Each row comes from the steps of one walk. Every step used is in the known rows, and no mark comes twice. Write the walk behind each row, first mark first.
Known rows:
dusida/gegez/gapabis/gavi: -2	-10	16	11	-7	-1	-8	15	18	-18	14	-17	15	13	-7	16	7	-7	-1	5	29	8	-17	-15	4	1	-8	16	-14	0	-20	-4	7	-1	-9	18	8	23	-10	4	-2	2	24	-14	-6	6	14	-9	6	6	-6	2
dusida/gegez: 5	-9	-1	0	-9	-10	5	11	18	-8	22	-10	8	17	-12	9	3	-2	6	12	26	0	-8	-12	4	-2	-7	6	-9	-8	-20	-11	-4	4	-12	15	1	19	-8	1	-5	8	14	-12	1	3	6	-9	6	-2	-5	1
gegez/gapabis/supa/keli: -1	8	20	7	-8	-5	4	7	-2	-15	12	-12	6	5	-1	25	2	-3	16	2	24	9	-3	0	7	-3	-8	37	-6	0	-23	-5	22	11	-23	17	11	11	0	-5	-11	-1	9	-23	4	10	14	-5	-5	1	0	-3
dusida/supa/keli: 4	13	4	1	-7	-9	0	6	-5	-11	19	-6	2	11	0	25	4	-2	15	-6	45	1	11	-8	-5	6	-6	19	-9	-8	-25	-11	7	13	-20	19	-9	5	-1	-8	-4	5	0	-2	5	3	12	4	1	-7	-3	0
gegez/gapabis/gavi/dusida/poda: -11	-24	13	16	-20	1	-17	11	-8	0	15	-19	9	14	-1	11	10	-16	-3	2	6	6	-7	-10	2	-9	5	7	-15	-8	-18	-1	15	-15	-15	19	8	22	-24	7	-13	-15	23	-13	-10	0	7	0	2	2	-4	-3
gite/dusida/supa: 0	11	-1	-6	-19	-8	2	5	-3	-2	10	-5	8	19	1	16	7	-4	9	-2	36	-3	25	-9	3	11	-7	5	-14	-3	-25	-3	7	6	-17	22	-7	14	2	-2	-5	-9	5	0	11	1	8	20	12	-7	-13	-2
gapabis/gegez: 2	6	3	0	-13	-7	7	13	0	-5	24	-4	14	12	-8	9	5	-3	4	-2	12	6	-7	-9	12	-10	-8	22	-6	-5	-21	0	-10	-3	-11	17	-3	19	-13	9	-2	-16	6	-9	4	2	7	-9	19	2	-12	8
gapabis/supa/keli/gavi: 5	6	11	-7	-10	-3	13	-1	-2	-6	7	3	2	0	-3	26	2	-4	11	6	26	6	5	5	4	-10	-9	40	-18	-8	-24	-8	8	3	-26	15	9	16	-3	-3	-11	-4	5	-28	0	5	5	-9	-2	-5	-8	2
gegez/gapabis/supa/keli/gavi: 3	8	19	3	-7	-1	11	-1	8	-14	7	-6	0	0	-2	29	2	-5	14	5	32	9	-3	2	2	-3	-15	41	-18	-1	-22	-4	24	7	-22	13	13	15	-2	-5	-13	0	12	-35	-4	6	11	-2	-9	0	-11	1
gavi/keli/gegez/gapabis: 1	4	11	3	-8	-2	11	5	-2	-8	26	-7	-2	5	-5	15	0	-15	7	6	29	6	-15	-8	6	-3	-23	14	-7	0	-19	-17	15	18	-6	11	4	21	-9	6	-16	-2	24	-23	-1	8	11	2	8	5	-2	-3
dusida/gegez/gapabis/supa: 4	-7	15	10	-8	-5	0	12	25	-15	22	-14	12	14	-3	17	3	-2	12	14	34	8	-5	-7	4	3	-11	27	-3	0	-20	-5	6	3	-17	16	17	20	-7	1	-12	4	21	-20	-1	4	12	-5	0	4	5	0
supa/keli: 2	6	4	-3	-9	-7	8	9	-7	-11	14	-3	-1	4	-6	16	1	-7	10	-3	24	5	-6	-4	6	-8	-2	14	-12	-8	-23	-11	12	10	-16	13	-3	10	-1	-3	-2	3	3	-13	6	5	6	-6	0	-9	-8	1
gavi/dusida: -4	2	3	2	-18	-3	7	11	-3	0	14	-10	3	10	-5	11	5	-10	7	9	14	3	1	-6	12	-8	4	-3	-12	-14	-20	-10	3	-21	-16	14	-1	23	-19	6	-13	-11	11	-7	-6	-3	4	-6	10	-6	-9	3
dusida/supa/keli/gegez: 1	12	5	-9	-7	-9	4	-2	-12	-7	24	0	-3	6	-3	27	1	-6	17	-4	53	2	11	-9	-4	12	-10	27	-8	-8	-23	-17	8	11	-18	21	-10	7	-8	-8	-6	2	2	-10	13	4	12	11	8	-11	-7	-3
gite/keli/gegez/gapabis/gavi/dusida: -15	4	15	2	-8	2	2	7	-13	-10	15	-7	7	8	-3	19	11	-17	-1	2	30	6	-7	-9	16	-12	-5	17	-21	-10	-18	-11	16	-24	-9	23	6	25	-27	3	-14	-23	25	-19	-3	8	12	3	-11	3	-18	1
supa/keli/gegez/gapabis/gavi: -7	9	21	1	-6	-2	-2	2	-12	-17	17	-6	5	-2	-5	24	4	-12	3	-5	33	9	-13	-11	5	1	-10	37	-16	-1	-21	-12	23	2	-11	16	2	18	-9	0	-4	-6	16	-27	10	9	13	4	5	-2	-13	-1
gavi/dusida/gegez/gapabis/supa/keli: -6	-10	16	14	-6	-5	-2	6	25	-18	27	-24	-2	8	-6	27	3	1	18	14	40	8	2	-2	0	5	-2	34	-7	-8	-16	-15	16	-13	-23	17	14	12	-9	-6	-20	-8	19	-25	-5	6	13	-10	-11	-4	10	-3
dusida/gegez/gapabis/gavi/keli/supa: -6	-15	14	11	-1	0	-3	8	18	-15	18	-19	2	10	-9	23	11	-9	1	9	46	8	0	-17	6	4	-26	30	-7	-1	-21	-12	7	14	-20	15	14	23	-3	3	-11	-3	29	-14	-8	17	16	-17	-7	11	5	-2
gapabis/supa/keli/gavi/dusida/gegez: -4	-17	6	0	-3	-5	7	-3	26	-10	21	-15	-4	6	-4	31	4	3	9	18	40	4	6	3	-2	0	-6	39	-19	-15	-21	-20	2	-18	-27	16	13	16	-11	-6	-21	-12	13	-29	-13	0	5	-15	-5	-11	2	-2

Write each row's walk:
-13	8	20	7	-12	-1	-7	5	-4	-12	22	-13	4	8	0	26	10	-11	5	-1	43	9	9	-18	0	15	-5	25	-15	-7	-19	-8	10	-18	-13	26	1	21	-20	3	-16	-14	21	-9	-5	6	16	12	14	0	-11	0 -> keli/gegez/gapabis/gavi/dusida/supa
-6	11	22	0	-2	-2	-8	3	-8	-18	19	-8	3	7	0	34	8	-8	7	-11	53	9	1	-12	-4	14	-10	41	-16	-1	-22	-10	20	8	-16	23	-2	11	-6	-4	-6	-1	15	-15	12	9	19	14	6	-2	-11	-2 -> dusida/supa/keli/gegez/gapabis/gavi
-7	5	18	7	-9	2	9	-1	12	-12	13	-12	-5	-3	-2	30	3	-9	13	8	33	8	3	4	2	-4	-8	39	-18	-10	-20	-9	22	-16	-24	12	14	17	-8	-5	-22	-15	15	-36	-11	7	12	-4	-9	-6	-2	-1 -> gegez/gapabis/supa/keli/gavi/dusida
-13	0	19	5	-15	1	-2	5	-8	-9	18	-8	8	7	-4	18	7	-18	2	4	20	9	-8	-16	8	1	-3	20	-19	-7	-18	-9	15	-22	-9	19	7	27	-21	9	-16	-18	24	-22	-5	4	11	3	13	0	-14	1 -> keli/gegez/gapabis/gavi/dusida
-2	13	13	-1	-5	-6	3	-1	-4	-16	24	-7	-3	6	1	26	0	-7	20	-5	58	10	7	-10	-5	18	-10	32	-8	0	-22	-13	21	15	-13	18	-4	4	-3	-10	-8	4	16	-15	11	7	18	16	2	-6	-7	-4 -> dusida/supa/keli/gegez/gapabis
-3	0	20	12	-7	4	-1	14	0	-9	12	-15	8	11	-3	18	8	-11	-4	-2	22	8	-16	-9	8	-11	-20	13	-11	1	-21	-7	16	10	-12	16	7	22	-4	10	-12	-10	16	-14	-9	13	11	-4	6	9	-4	-1 -> gegez/gapabis/gavi/keli
2	5	5	-11	-7	-8	10	-2	-15	-6	18	2	0	3	-6	16	0	-10	11	3	31	1	-5	-6	4	-1	-3	25	-9	-8	-21	-18	10	9	-13	14	-3	12	-9	-4	-4	1	7	-20	13	5	9	-1	7	-9	-13	-1 -> supa/keli/gegez
-6	-7	11	7	-4	-1	5	-4	30	-19	22	-21	-15	3	-6	26	3	-6	9	14	48	5	-10	1	-5	4	-5	21	-21	-10	-15	-17	21	-10	-14	9	4	10	-11	-6	-17	-6	30	-32	-16	3	10	-7	-9	-7	-4	-10 -> supa/keli/gavi/dusida/gegez/gapabis
-2	-2	11	-2	-5	-2	2	4	-19	0	17	-3	5	7	-6	18	9	-15	-5	2	24	2	-10	-12	12	-9	-23	23	-12	-6	-22	-17	1	6	-14	22	3	26	-13	9	-15	-12	12	-15	2	12	4	-4	20	2	-12	1 -> gapabis/gavi/keli/gegez
4	5	5	-8	-10	-6	13	-3	3	-8	6	0	-4	1	-5	22	1	-10	6	1	31	1	-5	2	4	-9	-10	17	-22	-7	-23	-10	12	7	-17	9	0	13	-8	-4	-4	1	8	-26	-2	2	5	-3	0	-7	-14	0 -> supa/keli/gavi
-13	8	17	14	-16	1	-13	13	0	-10	12	-19	8	15	1	24	9	-9	2	-6	33	6	10	-16	0	8	-2	13	-16	-6	-21	-1	11	-18	-16	22	1	20	-15	5	-12	-15	15	-2	-8	3	18	5	9	0	-7	-2 -> gegez/gapabis/gavi/dusida/supa
0	6	12	-2	-6	-8	6	-1	-7	-15	20	-4	-4	0	-6	19	0	-12	14	-1	34	8	-12	-6	4	2	-10	27	-10	-1	-20	-15	27	9	-10	12	-1	12	-6	-5	-9	3	20	-24	10	6	14	6	3	-6	-8	-3 -> supa/keli/gegez/gapabis
2	-10	6	3	-14	-6	-1	6	26	-16	16	-16	7	16	-5	13	7	-5	8	10	34	0	-1	-10	8	7	-9	9	-16	2	-19	-7	19	8	-9	13	4	16	0	-2	-6	-6	27	-17	5	5	11	11	2	-1	-8	-6 -> gite/dusida/gegez/gapabis
-5	-13	1	-1	-6	-5	9	-4	27	-12	19	-13	-11	5	-10	25	2	-5	6	13	43	1	-4	2	-1	1	-3	20	-22	-18	-18	-19	7	-16	-18	12	2	14	-13	-5	-14	-5	17	-26	-12	-2	5	-13	-1	-13	-6	-5 -> supa/keli/gavi/dusida/gegez
-15	10	14	4	-6	0	-4	5	-7	-12	19	-12	8	13	3	28	12	-10	4	-6	52	5	11	-14	3	0	-9	20	-19	-9	-25	-8	10	-19	-13	29	2	19	-26	-1	-15	-22	22	-10	0	8	18	12	-9	3	-17	-3 -> gite/keli/gegez/gapabis/gavi/dusida/supa
-5	-25	13	9	-16	-1	-2	-4	1	-2	21	-13	-4	4	1	23	5	-8	11	7	27	8	2	6	-4	-2	-2	34	-18	-9	-20	-9	19	-8	-27	14	13	15	-15	-7	-22	-12	19	-33	-9	2	7	-2	-12	-5	2	-10 -> gegez/gapabis/supa/keli/gavi/dusida/poda
-4	-13	11	8	-3	0	11	2	30	-14	17	-17	3	15	-5	25	8	-2	10	17	46	5	3	5	6	-10	-12	29	-22	-11	-21	-8	6	-19	-18	19	19	22	-20	-5	-23	-16	32	-30	-13	6	11	-8	-26	2	-9	-3 -> gite/keli/gavi/dusida/gegez/gapabis/supa
-6	-12	7	12	-11	-4	-1	10	29	-16	24	-23	2	11	-10	10	1	-6	10	15	31	4	-9	-8	5	3	-2	3	-10	-10	-17	-10	12	-17	-10	13	7	18	-15	2	-17	-6	28	-16	-14	4	12	-6	2	-2	1	-3 -> gavi/dusida/gegez/gapabis
-10	12	19	-2	-10	-6	-9	-2	-8	-16	19	-7	6	9	1	32	12	-7	9	-11	53	6	13	-16	-5	25	-9	42	-22	3	-23	-11	29	12	-15	24	-3	10	-2	-10	-6	-16	15	-18	21	9	17	27	5	-5	-14	-4 -> gite/dusida/supa/keli/gegez/gapabis/gavi
-8	-30	6	6	-22	-2	-15	11	-17	9	16	-12	12	15	-4	6	11	-12	-6	4	5	2	-2	-11	5	-11	9	3	-17	-16	-20	-3	0	-16	-21	21	2	25	-24	9	-12	-17	10	-7	-7	-1	2	-5	11	-2	-2	0 -> gapabis/gavi/dusida/poda
2	14	5	-4	-8	-7	8	-3	2	-8	9	-1	-6	6	0	26	2	-5	12	-3	51	3	12	-2	-6	5	-10	26	-20	-8	-22	-9	8	7	-22	15	-6	8	-2	-7	-7	2	3	-14	1	3	11	7	2	-8	-11	-4 -> dusida/supa/keli/gavi
-4	-12	7	7	-12	-1	7	1	35	-16	17	-17	-4	9	-11	16	4	-9	3	17	40	5	-8	-5	1	3	-7	14	-21	-9	-15	-9	10	-18	-9	9	10	21	-17	1	-17	-4	35	-28	-21	-1	9	-8	0	-3	-9	-7 -> keli/gavi/dusida/gegez/gapabis
2	5	18	0	-13	-5	8	5	-4	-6	19	-1	12	5	-2	17	1	-10	15	11	23	11	0	-6	10	0	-10	37	-5	0	-20	-7	12	2	-16	17	17	24	-12	4	-13	-2	18	-26	6	4	13	7	7	1	-8	1 -> keli/gegez/gapabis/supa
-9	1	17	9	-7	3	1	10	-2	-9	8	-13	7	5	-2	24	9	-17	-1	3	29	7	3	-16	11	-4	-23	17	-8	0	-22	-6	15	13	-20	14	10	23	1	6	-10	-11	22	-12	-6	13	15	-13	-3	11	1	-1 -> gegez/gapabis/gavi/keli/supa
-6	-2	9	-1	-8	0	5	8	-10	-2	8	-9	6	11	-3	23	12	-13	-2	6	28	2	7	-17	12	-7	-19	21	-10	-7	-23	-9	2	9	-25	16	8	24	-4	8	-10	-9	10	-8	-1	11	9	-16	0	7	-4	3 -> gapabis/gavi/keli/supa
-13	9	19	14	-7	1	-13	7	1	-17	16	-21	0	9	1	32	11	-5	6	-9	44	7	7	-13	-4	11	1	26	-16	-7	-22	-7	21	-13	-20	23	1	11	-12	-3	-13	-13	11	-7	-7	7	18	5	2	-5	-1	-1 -> gegez/gapabis/gavi/dusida/supa/keli
